What can hang from each mark
desoki: selit
fipasom: selit
filiz: selit
mabik: selit tafes
bitil: mabik selit
tafes: selit
latid: selit
selit: bitil desoki filiz fipasom latid lotos mabik tilaki vufo
vufo: selit
tilaki: selit

Every row comes from one small tree of marks. The marks that hang from a mark follow it in brackets, in alphabetical order. Every link used is in the known rows. Which tree was each row made from?
(in the rows, 128 means zero)
Known rows
latid{selit{fipasom}}: 126; 131; 133; 123; 149; 143; 126; 129; 127; 142; 113; 124; 130; 135; 145; 149; 129; 129; 120; 128; 141; 116; 142; 135; 142; 99; 113; 145; 139; 125; 128; 121; 124; 135; 96; 117; 138; 144; 120; 131; 114; 119; 128; 134; 114; 124; 136; 135; 109; 101; 135
filiz{selit{bitil desoki fipasom latid tilaki vufo}}: 135; 153; 170; 183; 81; 152; 115; 145; 124; 138; 111; 123; 91; 203; 107; 191; 65; 89; 127; 141; 155; 140; 178; 148; 137; 57; 151; 175; 138; 105; 113; 111; 82; 144; 44; 145; 157; 122; 107; 123; 72; 109; 155; 182; 113; 55; 118; 64; 130; 66; 171
filiz{selit{fipasom latid vufo}}: 133; 141; 152; 157; 110; 132; 120; 139; 114; 132; 121; 134; 98; 176; 116; 168; 89; 97; 131; 118; 126; 143; 157; 143; 146; 99; 125; 157; 137; 112; 123; 119; 105; 138; 67; 124; 146; 126; 127; 128; 79; 103; 125; 163; 125; 105; 139; 106; 110; 82; 148
fipasom{selit{desoki filiz lotos}}: 119; 169; 148; 162; 103; 112; 99; 145; 129; 109; 127; 130; 117; 171; 95; 147; 105; 131; 155; 162; 113; 124; 148; 146; 97; 110; 120; 150; 133; 111; 121; 123; 85; 153; 101; 136; 125; 166; 119; 112; 118; 122; 177; 176; 144; 96; 113; 102; 107; 117; 139
desoki{selit{lotos}}: 123; 141; 141; 126; 108; 130; 133; 140; 120; 139; 145; 149; 126; 144; 130; 130; 118; 141; 123; 128; 126; 142; 134; 148; 141; 132; 131; 136; 134; 116; 129; 121; 122; 144; 101; 118; 134; 140; 134; 125; 133; 144; 151; 146; 131; 129; 131; 124; 117; 125; 136
tafes{selit{bitil desoki mabik}}: 132; 131; 149; 162; 119; 141; 125; 161; 102; 128; 139; 106; 116; 132; 106; 134; 112; 112; 154; 135; 163; 140; 135; 125; 141; 57; 144; 165; 139; 141; 127; 107; 103; 132; 101; 129; 138; 89; 117; 157; 131; 116; 133; 163; 108; 88; 131; 97; 129; 102; 154
filiz{selit{bitil latid tilaki}}: 129; 141; 167; 142; 118; 144; 161; 126; 133; 129; 122; 122; 121; 158; 139; 190; 98; 83; 117; 131; 151; 143; 161; 151; 149; 73; 140; 165; 139; 120; 130; 88; 112; 122; 60; 126; 159; 108; 103; 142; 102; 132; 122; 159; 128; 89; 118; 80; 121; 97; 153
mabik{selit}: 128; 125; 135; 118; 128; 123; 159; 125; 141; 125; 129; 118; 131; 154; 117; 159; 145; 119; 134; 127; 133; 121; 123; 146; 137; 108; 109; 132; 134; 130; 127; 117; 127; 139; 117; 124; 136; 129; 138; 145; 120; 137; 104; 141; 134; 122; 127; 131; 113; 112; 142
latid{selit{bitil desoki fipasom tilaki vufo}}: 132; 151; 147; 178; 112; 166; 110; 141; 127; 140; 107; 113; 106; 164; 126; 181; 93; 112; 120; 155; 171; 120; 175; 144; 137; 56; 148; 164; 141; 104; 123; 112; 87; 141; 61; 144; 163; 136; 98; 115; 87; 116; 163; 158; 93; 69; 108; 76; 128; 78; 169
selit{desoki filiz fipasom latid lotos tilaki vufo}: 146; 186; 168; 202; 90; 142; 51; 174; 99; 132; 130; 121; 76; 200; 83; 162; 54; 111; 148; 170; 127; 136; 193; 135; 105; 92; 178; 155; 131; 109; 116; 118; 46; 159; 60; 152; 150; 150; 96; 70; 82; 91; 210; 187; 105; 35; 103; 45; 124; 84; 156
tafes{selit{bitil filiz latid}}: 120; 155; 156; 144; 136; 124; 113; 148; 91; 138; 120; 107; 117; 138; 106; 160; 112; 90; 149; 146; 142; 139; 142; 134; 145; 74; 139; 171; 136; 135; 129; 86; 91; 141; 86; 129; 141; 131; 114; 142; 114; 98; 131; 169; 122; 79; 119; 88; 96; 112; 141
bitil{mabik selit{lotos}}: 109; 153; 126; 122; 126; 118; 151; 115; 108; 128; 145; 123; 127; 123; 105; 159; 130; 141; 141; 154; 132; 140; 99; 136; 129; 115; 161; 146; 130; 134; 125; 107; 104; 134; 145; 106; 145; 105; 98; 160; 152; 130; 129; 134; 139; 124; 124; 109; 107; 137; 159
latid{selit{filiz mabik{tafes} vufo}}: 140; 170; 129; 144; 176; 142; 104; 170; 94; 103; 148; 99; 98; 128; 123; 158; 122; 97; 153; 145; 135; 132; 157; 139; 134; 78; 139; 178; 139; 124; 157; 94; 68; 143; 80; 118; 157; 108; 105; 95; 121; 101; 156; 151; 97; 118; 101; 78; 86; 100; 120
tilaki{selit{bitil desoki latid mabik{tafes} vufo}}: 150; 168; 121; 184; 85; 125; 81; 183; 94; 120; 162; 122; 80; 153; 80; 159; 97; 105; 152; 127; 167; 173; 157; 146; 126; 69; 177; 174; 123; 141; 108; 119; 71; 153; 103; 133; 122; 72; 125; 107; 108; 93; 154; 148; 95; 101; 121; 61; 119; 77; 153
tilaki{selit{desoki latid}}: 140; 141; 120; 142; 86; 116; 92; 137; 110; 128; 136; 134; 109; 142; 98; 141; 125; 136; 138; 124; 135; 132; 138; 135; 122; 114; 150; 133; 119; 138; 109; 132; 112; 148; 135; 141; 111; 133; 132; 123; 111; 116; 142; 127; 118; 112; 141; 121; 144; 110; 147
fipasom{selit{mabik}}: 125; 149; 142; 149; 135; 125; 138; 150; 127; 109; 152; 127; 140; 132; 115; 138; 107; 124; 131; 120; 140; 137; 129; 132; 130; 96; 113; 154; 137; 121; 117; 115; 118; 123; 100; 117; 137; 99; 112; 136; 143; 135; 131; 151; 135; 123; 139; 110; 108; 107; 142
mabik{selit{vufo}}: 133; 134; 132; 143; 119; 126; 147; 125; 132; 121; 132; 121; 120; 158; 108; 163; 136; 114; 139; 132; 135; 124; 136; 148; 140; 105; 118; 141; 137; 118; 127; 117; 111; 142; 105; 130; 146; 126; 139; 137; 106; 126; 108; 142; 126; 117; 121; 117; 112; 104; 152
bitil{selit{desoki filiz latid mabik tilaki}}: 141; 182; 153; 153; 130; 145; 99; 175; 89; 128; 147; 111; 98; 163; 76; 163; 85; 110; 151; 164; 128; 127; 150; 115; 124; 68; 180; 176; 118; 130; 123; 92; 69; 141; 93; 145; 158; 109; 62; 115; 135; 124; 188; 167; 107; 44; 118; 55; 123; 105; 156
fipasom{selit{bitil desoki mabik{tafes} tilaki vufo}}: 133; 164; 144; 188; 96; 142; 125; 168; 129; 104; 150; 109; 114; 168; 96; 170; 85; 105; 132; 153; 184; 147; 163; 154; 107; 48; 156; 179; 141; 112; 116; 112; 73; 134; 78; 138; 151; 80; 105; 111; 122; 126; 170; 171; 104; 74; 92; 46; 116; 81; 157
selit{bitil filiz latid mabik vufo}: 139; 195; 158; 193; 141; 139; 79; 190; 81; 126; 151; 118; 87; 153; 86; 158; 69; 83; 152; 135; 126; 164; 165; 121; 144; 79; 156; 190; 119; 122; 128; 95; 64; 147; 57; 127; 150; 98; 88; 97; 108; 85; 164; 175; 115; 84; 125; 45; 96; 94; 144
tafes{selit{bitil desoki fipasom lotos}}: 124; 131; 156; 168; 89; 129; 111; 147; 117; 145; 116; 122; 108; 165; 105; 148; 100; 122; 146; 153; 164; 141; 150; 143; 129; 72; 142; 150; 145; 128; 109; 122; 100; 144; 92; 129; 127; 124; 134; 147; 107; 106; 143; 178; 113; 74; 126; 104; 121; 89; 159
filiz{selit{desoki fipasom latid lotos mabik vufo}}: 148; 161; 171; 200; 93; 140; 92; 182; 101; 122; 153; 140; 73; 195; 91; 158; 63; 102; 157; 126; 125; 156; 180; 142; 135; 77; 145; 166; 141; 119; 126; 118; 76; 148; 53; 122; 144; 97; 114; 109; 87; 91; 165; 187; 114; 87; 139; 74; 115; 58; 160
vufo{selit}: 123; 108; 131; 123; 136; 132; 130; 129; 134; 127; 121; 115; 123; 112; 127; 136; 133; 135; 134; 109; 130; 113; 130; 130; 148; 132; 122; 128; 121; 118; 137; 120; 141; 111; 117; 135; 133; 119; 112; 140; 123; 131; 123; 130; 120; 131; 126; 141; 134; 123; 125
tilaki{selit}: 137; 131; 116; 126; 117; 110; 118; 122; 118; 119; 131; 130; 124; 116; 129; 146; 143; 135; 131; 121; 142; 130; 124; 132; 137; 128; 140; 135; 128; 128; 108; 128; 128; 138; 131; 121; 127; 125; 134; 138; 121; 134; 114; 121; 124; 135; 137; 134; 129; 121; 147
desoki{selit}: 120; 134; 132; 110; 117; 134; 138; 135; 120; 144; 138; 140; 134; 139; 134; 128; 124; 142; 116; 119; 125; 131; 119; 139; 145; 128; 125; 140; 129; 116; 128; 126; 130; 143; 111; 127; 134; 147; 134; 136; 133; 148; 139; 138; 129; 130; 137; 138; 127; 132; 130
desoki{selit{tilaki}}: 127; 137; 143; 115; 117; 148; 144; 131; 126; 138; 138; 130; 139; 142; 141; 144; 116; 136; 104; 130; 143; 123; 134; 140; 143; 113; 145; 143; 135; 108; 126; 112; 118; 134; 93; 133; 156; 140; 115; 131; 134; 161; 149; 142; 118; 98; 120; 112; 135; 126; 142
filiz{selit{bitil lotos mabik vufo}}: 137; 157; 165; 189; 126; 134; 142; 160; 112; 107; 150; 133; 92; 150; 128; 174; 88; 84; 150; 126; 139; 167; 165; 145; 158; 74; 135; 181; 143; 111; 135; 93; 94; 132; 46; 99; 162; 72; 110; 131; 103; 113; 128; 174; 124; 118; 125; 72; 97; 81; 162
bitil{mabik selit}: 107; 144; 115; 107; 135; 122; 156; 107; 107; 133; 136; 113; 134; 117; 106; 158; 138; 140; 134; 145; 132; 128; 83; 126; 135; 112; 153; 149; 121; 136; 122; 113; 114; 129; 155; 114; 146; 115; 98; 172; 153; 137; 118; 125; 137; 125; 135; 122; 115; 140; 153

Write each row's tree
130; 173; 139; 110; 149; 136; 110; 181; 96; 128; 161; 117; 107; 150; 114; 132; 108; 120; 138; 132; 124; 146; 124; 140; 132; 103; 144; 178; 130; 127; 136; 113; 81; 156; 91; 121; 140; 124; 120; 108; 147; 130; 169; 166; 115; 111; 118; 94; 98; 116; 113	desoki{selit{filiz mabik{tafes}}}
126; 160; 146; 139; 117; 138; 134; 180; 111; 136; 172; 136; 110; 152; 122; 141; 99; 118; 130; 129; 155; 177; 140; 157; 140; 89; 150; 172; 137; 130; 125; 110; 98; 145; 83; 106; 134; 82; 126; 118; 146; 130; 158; 166; 113; 119; 118; 80; 95; 102; 136	desoki{selit{bitil lotos mabik{tafes}}}
143; 135; 164; 138; 147; 146; 155; 141; 126; 105; 145; 110; 122; 142; 149; 167; 107; 98; 128; 123; 141; 129; 147; 130; 150; 80; 140; 165; 146; 118; 138; 93; 109; 118; 67; 114; 171; 87; 97; 140; 127; 147; 123; 156; 118; 104; 123; 92; 126; 97; 149	filiz{selit{mabik tilaki}}
136; 157; 148; 145; 121; 142; 95; 142; 119; 120; 118; 105; 108; 159; 111; 145; 106; 125; 140; 164; 124; 108; 148; 124; 108; 102; 157; 145; 126; 117; 132; 120; 81; 146; 104; 154; 147; 158; 100; 103; 119; 130; 181; 157; 117; 69; 101; 87; 143; 122; 132	selit{desoki filiz tilaki}
140; 135; 144; 151; 133; 133; 111; 180; 116; 117; 169; 120; 98; 133; 105; 137; 105; 115; 151; 112; 142; 152; 161; 148; 136; 106; 150; 141; 128; 143; 143; 102; 104; 114; 99; 119; 125; 61; 108; 106; 135; 100; 155; 149; 102; 115; 113; 87; 109; 92; 120	vufo{selit{latid lotos mabik{tafes}}}
139; 197; 152; 198; 99; 112; 55; 173; 87; 137; 128; 136; 74; 171; 88; 186; 71; 103; 151; 144; 141; 169; 173; 144; 143; 95; 167; 182; 125; 109; 91; 111; 61; 169; 52; 117; 139; 131; 111; 96; 79; 82; 158; 181; 115; 78; 132; 60; 91; 77; 169	tilaki{selit{bitil filiz fipasom latid lotos vufo}}
136; 134; 160; 156; 143; 143; 149; 151; 108; 121; 143; 96; 132; 119; 132; 161; 109; 98; 134; 138; 183; 140; 146; 126; 153; 49; 161; 168; 150; 129; 125; 81; 102; 113; 72; 119; 167; 70; 94; 157; 135; 132; 121; 163; 99; 73; 115; 69; 120; 98; 164	tafes{selit{bitil mabik tilaki}}
126; 145; 140; 164; 109; 130; 141; 121; 139; 106; 130; 123; 139; 144; 124; 164; 109; 118; 118; 143; 155; 119; 154; 145; 124; 97; 133; 149; 146; 92; 116; 109; 105; 124; 83; 135; 159; 126; 110; 126; 113; 142; 140; 148; 125; 92; 105; 88; 120; 110; 158	fipasom{selit{tilaki vufo}}
126; 161; 174; 178; 112; 149; 79; 166; 128; 138; 106; 104; 86; 176; 102; 175; 70; 123; 143; 155; 145; 123; 176; 137; 132; 85; 160; 165; 123; 102; 115; 113; 77; 140; 52; 144; 150; 142; 81; 107; 98; 115; 190; 196; 105; 43; 103; 69; 126; 87; 150	vufo{selit{bitil desoki filiz fipasom lotos tilaki}}
107; 174; 120; 107; 120; 127; 102; 141; 96; 142; 122; 97; 97; 172; 71; 164; 112; 138; 152; 177; 131; 127; 92; 137; 100; 94; 169; 171; 117; 140; 114; 134; 63; 166; 147; 131; 135; 147; 105; 137; 138; 109; 165; 162; 124; 82; 114; 98; 106; 118; 137	bitil{mabik{tafes} selit{desoki filiz fipasom}}
133; 163; 159; 170; 126; 144; 97; 187; 104; 151; 144; 130; 104; 160; 99; 148; 62; 105; 130; 117; 147; 168; 150; 123; 143; 79; 148; 169; 124; 138; 103; 118; 99; 134; 74; 117; 132; 87; 102; 118; 120; 96; 145; 167; 112; 90; 151; 76; 108; 79; 149	selit{bitil fipasom latid mabik}
136; 132; 160; 129; 122; 139; 156; 121; 132; 121; 129; 123; 125; 154; 141; 175; 111; 95; 120; 127; 136; 128; 157; 145; 138; 90; 138; 148; 139; 120; 137; 95; 114; 121; 79; 127; 156; 117; 110; 136; 107; 137; 125; 148; 129; 96; 117; 95; 127; 102; 144	filiz{selit{latid tilaki}}
151; 141; 157; 173; 115; 152; 132; 148; 118; 101; 144; 111; 97; 162; 123; 166; 93; 102; 143; 137; 138; 125; 163; 132; 136; 70; 150; 166; 143; 108; 141; 106; 86; 132; 64; 135; 172; 95; 100; 124; 105; 134; 152; 163; 109; 85; 113; 76; 141; 89; 159	filiz{selit{desoki mabik tilaki vufo}}
139; 138; 147; 170; 136; 135; 111; 165; 91; 127; 143; 110; 107; 136; 107; 140; 99; 112; 151; 125; 157; 137; 144; 120; 152; 73; 143; 164; 150; 123; 117; 112; 95; 132; 79; 117; 155; 89; 118; 143; 113; 100; 124; 166; 97; 88; 140; 98; 112; 83; 161	tafes{selit{fipasom mabik vufo}}
122; 127; 150; 151; 117; 119; 145; 131; 118; 129; 128; 122; 128; 124; 128; 150; 129; 108; 144; 145; 163; 146; 143; 144; 145; 86; 138; 147; 148; 129; 126; 98; 118; 128; 97; 113; 138; 105; 129; 156; 124; 117; 117; 157; 121; 105; 118; 104; 109; 112; 153	tafes{selit{bitil lotos}}
131; 126; 148; 144; 98; 127; 138; 126; 136; 116; 128; 138; 107; 164; 128; 148; 122; 120; 147; 139; 119; 127; 147; 149; 123; 108; 120; 138; 138; 122; 140; 123; 114; 140; 104; 126; 131; 134; 136; 134; 108; 132; 141; 157; 137; 123; 119; 124; 128; 107; 140	filiz{selit{desoki lotos}}
135; 142; 136; 160; 79; 126; 116; 154; 136; 126; 135; 120; 87; 211; 84; 162; 113; 121; 153; 156; 148; 139; 156; 170; 105; 91; 136; 138; 141; 127; 116; 139; 79; 166; 103; 134; 126; 127; 157; 107; 93; 105; 151; 171; 111; 92; 102; 96; 107; 73; 149	mabik{selit{desoki fipasom lotos vufo} tafes}
133; 144; 139; 167; 133; 140; 111; 141; 118; 130; 125; 132; 109; 144; 134; 159; 111; 124; 131; 141; 141; 131; 171; 146; 141; 99; 129; 142; 147; 112; 131; 114; 101; 139; 75; 113; 150; 130; 119; 110; 96; 105; 145; 146; 108; 117; 121; 105; 99; 89; 152	latid{selit{fipasom lotos vufo}}
143; 152; 136; 168; 71; 115; 71; 156; 111; 139; 137; 145; 92; 169; 91; 144; 95; 141; 143; 131; 139; 145; 158; 142; 118; 112; 156; 135; 128; 132; 92; 139; 96; 157; 111; 131; 110; 134; 133; 110; 98; 102; 159; 151; 115; 94; 144; 108; 130; 83; 159	tilaki{selit{desoki fipasom latid lotos}}
127; 145; 139; 159; 90; 138; 105; 150; 120; 147; 127; 132; 111; 160; 98; 139; 100; 116; 133; 137; 137; 144; 148; 134; 123; 95; 142; 143; 117; 137; 123; 126; 109; 140; 116; 146; 115; 127; 123; 121; 112; 107; 156; 147; 123; 99; 127; 97; 134; 109; 139	selit{bitil desoki latid}
145; 158; 148; 171; 96; 136; 76; 197; 109; 136; 163; 130; 81; 185; 82; 125; 75; 123; 150; 139; 142; 164; 165; 143; 102; 91; 160; 143; 130; 153; 116; 136; 75; 147; 104; 130; 111; 91; 126; 89; 121; 87; 186; 169; 102; 86; 122; 74; 117; 74; 130	selit{desoki fipasom latid lotos mabik{tafes}}
123; 142; 137; 145; 107; 130; 142; 147; 136; 139; 121; 114; 102; 192; 99; 184; 111; 100; 132; 139; 167; 154; 140; 167; 131; 75; 127; 163; 137; 122; 106; 125; 94; 155; 86; 122; 139; 113; 148; 128; 97; 109; 114; 167; 114; 98; 111; 92; 92; 76; 153	mabik{selit{bitil fipasom vufo} tafes}
132; 184; 145; 163; 170; 148; 94; 187; 92; 129; 132; 100; 85; 155; 116; 177; 88; 89; 146; 147; 154; 150; 164; 143; 141; 53; 143; 202; 137; 120; 131; 99; 59; 152; 49; 111; 158; 106; 101; 98; 107; 85; 159; 177; 94; 95; 111; 60; 74; 73; 139	latid{selit{bitil filiz fipasom mabik{tafes} vufo}}
138; 155; 155; 174; 95; 124; 115; 153; 122; 137; 141; 134; 97; 197; 87; 174; 92; 107; 142; 135; 136; 150; 167; 158; 135; 97; 132; 144; 138; 122; 111; 118; 90; 152; 72; 120; 141; 120; 135; 116; 87; 94; 134; 169; 121; 91; 129; 89; 95; 71; 165	mabik{selit{fipasom latid lotos vufo}}
138; 130; 146; 161; 106; 131; 125; 142; 116; 120; 132; 106; 109; 155; 123; 164; 112; 110; 140; 162; 185; 139; 170; 157; 120; 76; 169; 144; 164; 117; 118; 108; 79; 135; 80; 126; 157; 101; 130; 120; 103; 107; 143; 166; 90; 65; 87; 72; 110; 84; 154	mabik{tafes{selit{fipasom lotos tilaki vufo}}}
116; 177; 138; 123; 147; 152; 121; 132; 113; 122; 124; 71; 113; 146; 122; 189; 121; 112; 134; 177; 162; 116; 133; 152; 108; 55; 167; 178; 134; 135; 150; 92; 50; 154; 98; 131; 160; 139; 90; 122; 129; 115; 172; 155; 110; 85; 77; 63; 108; 118; 135	latid{selit{bitil{mabik{tafes}} desoki filiz tilaki}}
135; 153; 149; 182; 130; 151; 139; 130; 129; 120; 129; 122; 119; 133; 147; 188; 111; 99; 123; 155; 169; 136; 188; 154; 148; 68; 151; 157; 149; 103; 140; 84; 94; 125; 55; 119; 172; 110; 94; 112; 101; 124; 150; 146; 103; 96; 93; 64; 106; 97; 165	latid{selit{bitil lotos tilaki vufo}}
138; 154; 152; 191; 105; 140; 123; 140; 127; 120; 136; 126; 110; 148; 127; 169; 92; 103; 127; 153; 161; 151; 176; 144; 134; 92; 166; 149; 140; 102; 122; 103; 92; 129; 72; 126; 160; 102; 102; 107; 106; 123; 154; 154; 112; 83; 95; 57; 120; 103; 164	selit{bitil lotos tilaki vufo}
129; 128; 142; 133; 99; 133; 126; 139; 142; 142; 118; 119; 113; 193; 94; 153; 118; 133; 138; 137; 136; 118; 129; 145; 123; 95; 114; 138; 132; 129; 108; 142; 110; 156; 112; 139; 127; 150; 144; 140; 107; 125; 130; 161; 126; 94; 138; 131; 128; 89; 150	mabik{selit{desoki fipasom}}
128; 149; 169; 171; 81; 136; 112; 154; 126; 146; 120; 144; 89; 200; 106; 173; 75; 101; 139; 138; 134; 157; 169; 156; 132; 80; 133; 161; 134; 125; 114; 123; 98; 150; 66; 124; 126; 128; 127; 129; 87; 103; 150; 184; 131; 89; 135; 93; 114; 73; 156	filiz{selit{bitil desoki fipasom latid lotos}}
137; 172; 154; 153; 158; 137; 81; 179; 95; 131; 137; 113; 99; 153; 106; 137; 78; 116; 144; 133; 116; 138; 137; 110; 132; 103; 141; 171; 126; 124; 115; 126; 82; 146; 78; 117; 144; 125; 100; 108; 125; 105; 161; 175; 118; 89; 141; 92; 105; 98; 132	selit{filiz fipasom mabik}
116; 171; 155; 177; 84; 137; 86; 154; 107; 155; 137; 120; 96; 180; 83; 155; 68; 130; 135; 146; 140; 160; 137; 139; 113; 92; 165; 154; 123; 142; 110; 130; 73; 155; 106; 122; 123; 121; 111; 129; 115; 85; 170; 167; 130; 88; 134; 74; 120; 94; 158	selit{bitil{mabik} desoki fipasom latid lotos}
154; 161; 162; 210; 98; 151; 78; 181; 112; 121; 154; 120; 85; 176; 98; 144; 60; 124; 143; 151; 148; 141; 181; 124; 118; 82; 176; 150; 142; 112; 111; 126; 68; 142; 66; 135; 157; 97; 96; 90; 106; 110; 190; 174; 94; 57; 116; 56; 137; 74; 165	selit{desoki fipasom lotos mabik tilaki vufo}
115; 162; 141; 180; 98; 122; 125; 141; 122; 127; 131; 138; 128; 157; 97; 170; 90; 102; 124; 131; 151; 153; 154; 152; 133; 87; 123; 166; 132; 109; 111; 107; 107; 132; 79; 130; 132; 113; 119; 126; 105; 109; 134; 156; 134; 105; 126; 85; 101; 99; 159	fipasom{selit{bitil latid vufo}}
